Each row was made from one small tree. Brackets hold a mark, then the marks that hang from it, in the order of their numbers. Every link used is in the known rows. Write each row's tree.
Known rows
{Q906 Q928}: [-4,13,-27,-10,-16,6,42,-10,32,13,8,-8,-37,16,9,-12,-19,-6,-22,-29]
{Q285 Q138 Q863}: [-20,-33,0,6,-19,27,28,-42,80,-78,42,-50,-59,17,-20,3,7,6,9,-39]
{Q221 Q138 Q888}: [20,53,-8,-27,15,22,27,-36,63,-60,23,-11,-31,41,13,-27,33,-9,-2,-7]
{Q888 Q221 {Q906 {Q928 Q285}}}: [-6,0,-4,34,-33,8,9,-36,-9,56,9,-7,-54,24,29,33,28,-19,-27,6]
{Q221 Q888}: [17,48,5,-5,12,4,11,-22,28,-13,0,2,-34,44,6,-38,19,-3,-7,-3]
{Q906 {Q888 Q221} Q928}: [0,27,-18,3,-9,1,24,-14,34,31,3,17,-45,1,10,0,4,-13,-44,9]
{Q221 {Q888 Q906}}: [9,41,12,12,4,-1,9,-26,12,-13,11,3,-33,60,9,-25,34,-8,-21,13]
{Q863 {Q285 Q928} Q524}: [14,-14,-47,-4,16,-2,71,-47,3,36,16,-16,-24,-2,36,7,4,17,-21,-62]
{Q888 {Q906 Q928}}: [-12,6,-16,13,-21,2,35,-17,10,14,16,-8,-31,42,10,1,1,-10,-32,-8]
{Q863 {Q285 Q138} Q524}: [16,-14,-42,4,19,-7,67,-63,43,-10,28,-25,-38,25,27,18,19,30,-9,-68]
{Q888 {Q221 Q138} Q906}: [-8,12,-5,17,-6,27,9,-59,3,-2,5,-25,-40,47,10,23,22,-27,-2,23]
{Q138 {Q285 {Q928 {Q906 Q888}}}}: [1,-19,-1,2,-6,18,25,-30,58,75,-11,-13,-8,-9,31,-16,37,11,-12,-56]
{Q138 {Q285 {Q863 Q524} {Q928 Q906}}}: [0,-54,-23,7,-13,14,30,-39,49,35,30,-42,-33,-18,36,8,28,29,-22,-68]
{Q285 {Q863 Q524} {Q928 {Q906 {Q888 {Q221 Q138}}}}}: [-11,-48,-31,19,5,24,38,-38,46,-18,57,-36,-74,-23,18,30,25,17,-36,-23]
{Q906 {Q888 {Q221 {Q138 {Q285 Q863}}}} Q928}: [4,12,-27,-16,-25,13,27,-26,75,-4,32,-1,-36,-16,25,12,31,-6,-48,-10]
{Q221 {Q138 {Q285 Q863 Q928}} Q888}: [14,13,-3,-36,-14,31,34,-43,84,-54,47,-25,-9,-6,31,-15,53,-4,-24,-32]
{Q221 Q138}: [3,23,-27,-23,11,32,32,-37,56,-33,5,-33,-29,36,2,-17,3,-10,21,-30]
{Q285 Q138 {Q863 Q524} {Q928 {Q906 {Q888 Q221}}}}: [-25,-74,-5,38,-2,23,51,-53,72,-40,71,-43,-83,-30,6,46,27,21,-41,-29]
{Q906 Q888}: [7,33,-13,-2,20,6,14,-13,44,14,-15,4,-31,32,-9,-38,9,-1,-3,-14]

Which tree is each row?
[-16,-15,-2,14,7,24,32,-18,38,46,-3,-10,-41,-1,8,-14,16,1,-11,-31]  {Q285 {Q928 {Q906 Q888}}}
[-3,-29,7,39,-7,26,10,-41,81,33,5,-35,-77,27,26,13,63,29,34,-73]  {Q928 {Q285 Q138} Q906}
[-12,-42,-31,3,0,16,49,-28,17,-24,46,-43,-50,-18,0,5,-20,4,-28,-35]  {Q285 {Q863 Q524} Q928}
[-1,-15,-31,23,-29,15,26,-49,20,-9,55,-28,-66,13,39,57,39,-8,-40,-1]  {Q888 {Q221 Q138} {Q906 {Q928 {Q285 {Q863 Q524}}}}}
[4,-16,-21,22,-21,0,33,-29,71,-6,54,-5,-76,-23,25,37,39,9,-52,-24]  {Q906 {Q888 Q221} {Q928 {Q285 Q138 {Q863 Q524}}}}
[-36,-64,12,23,-19,39,44,-35,96,-47,56,-41,-66,-23,-7,17,34,13,-18,-43]  {Q285 Q138 Q863 {Q928 {Q906 Q888}}}
[-5,1,-13,20,-27,5,27,-17,17,34,17,-10,-39,34,25,8,25,-6,-24,-25]  {Q888 {Q906 {Q928 Q285}}}
[13,-21,-46,12,23,-5,63,-42,24,51,19,-8,-39,-1,46,12,34,34,-28,-64]  {Q863 {Q285 {Q928 {Q906 Q888}}} Q524}
[-8,-42,-23,14,1,11,44,-49,66,-83,61,-53,-69,16,-10,18,-3,21,-12,-42]  {Q285 Q138 {Q863 Q524}}
[5,-46,-16,47,2,11,14,-35,101,-7,49,-33,-97,10,28,26,79,51,-3,-69]  {Q928 {Q285 Q138 {Q863 Q524}} {Q906 Q888}}
[-24,-73,-10,31,2,22,60,-43,83,-51,74,-44,-76,-24,4,33,25,27,-39,-46]  {Q285 Q138 {Q863 Q524} {Q928 {Q906 Q888}}}
[-6,-23,-10,-1,-20,40,11,-60,49,16,14,-42,-42,-9,27,24,36,-6,3,-23]  {Q888 {Q221 {Q138 {Q285 Q863 {Q928 Q906}}}}}
[-36,-57,11,3,-27,42,55,-42,70,-65,53,-53,-48,-23,-18,11,-3,-10,-10,-42]  {Q285 Q138 Q863 Q928}
[12,22,9,-20,-8,24,38,-48,58,-25,35,-12,6,18,40,-7,63,-15,-35,-14]  {Q221 {Q138 {Q285 Q928}} {Q888 Q906}}
[-15,-36,-3,8,-13,26,62,-55,60,21,16,-26,-34,-1,27,15,41,14,5,-74]  {Q863 {Q285 Q138 {Q928 Q906}}}
[10,28,-11,-8,-24,17,32,-29,66,-69,66,-12,-44,31,35,7,67,-5,-39,-9]  {Q221 Q138 {Q888 {Q906 {Q928 {Q285 Q863}}}}}
[-10,-46,-6,3,-28,27,19,-33,59,39,15,-39,-24,-15,28,-4,34,17,-6,-65]  {Q138 {Q285 Q863 {Q928 Q906}}}
[2,9,12,17,-29,3,26,-26,53,-45,57,-6,-52,29,23,6,57,1,-43,-11]  {Q221 {Q888 {Q906 {Q928 {Q285 Q138 Q863}}}}}
[6,38,4,8,-11,-6,26,-18,18,-14,27,11,-34,46,19,-14,29,-8,-46,12]  {Q221 {Q888 {Q906 Q928}}}
[10,22,-15,12,-18,3,14,-14,43,56,4,16,-54,-9,28,7,34,-6,-34,-15]  {Q906 {Q888 Q221} {Q928 Q285}}
[13,-18,-48,8,21,6,62,-59,29,39,26,-12,-45,-8,52,31,42,24,-29,-50]  {Q863 {Q285 {Q928 {Q906 {Q888 {Q221 Q138}}}}} Q524}
[7,34,-13,-3,15,19,9,-37,46,1,-7,-2,-39,22,0,-10,20,-15,-3,9]  {Q906 {Q888 {Q221 Q138}}}
[-10,-49,1,40,-25,31,4,-39,93,-3,33,-50,-91,15,21,20,71,36,30,-76]  {Q928 {Q285 Q138 Q863} Q906}
[-27,-39,17,23,2,32,53,-39,81,-2,21,-24,-48,-10,0,8,25,3,-14,-40]  {Q285 Q138 {Q928 {Q906 Q888}}}
[10,1,-2,42,2,16,-20,-28,50,83,-18,-4,-77,20,34,5,74,22,18,-36]  {Q928 Q285 {Q906 {Q888 Q221}}}
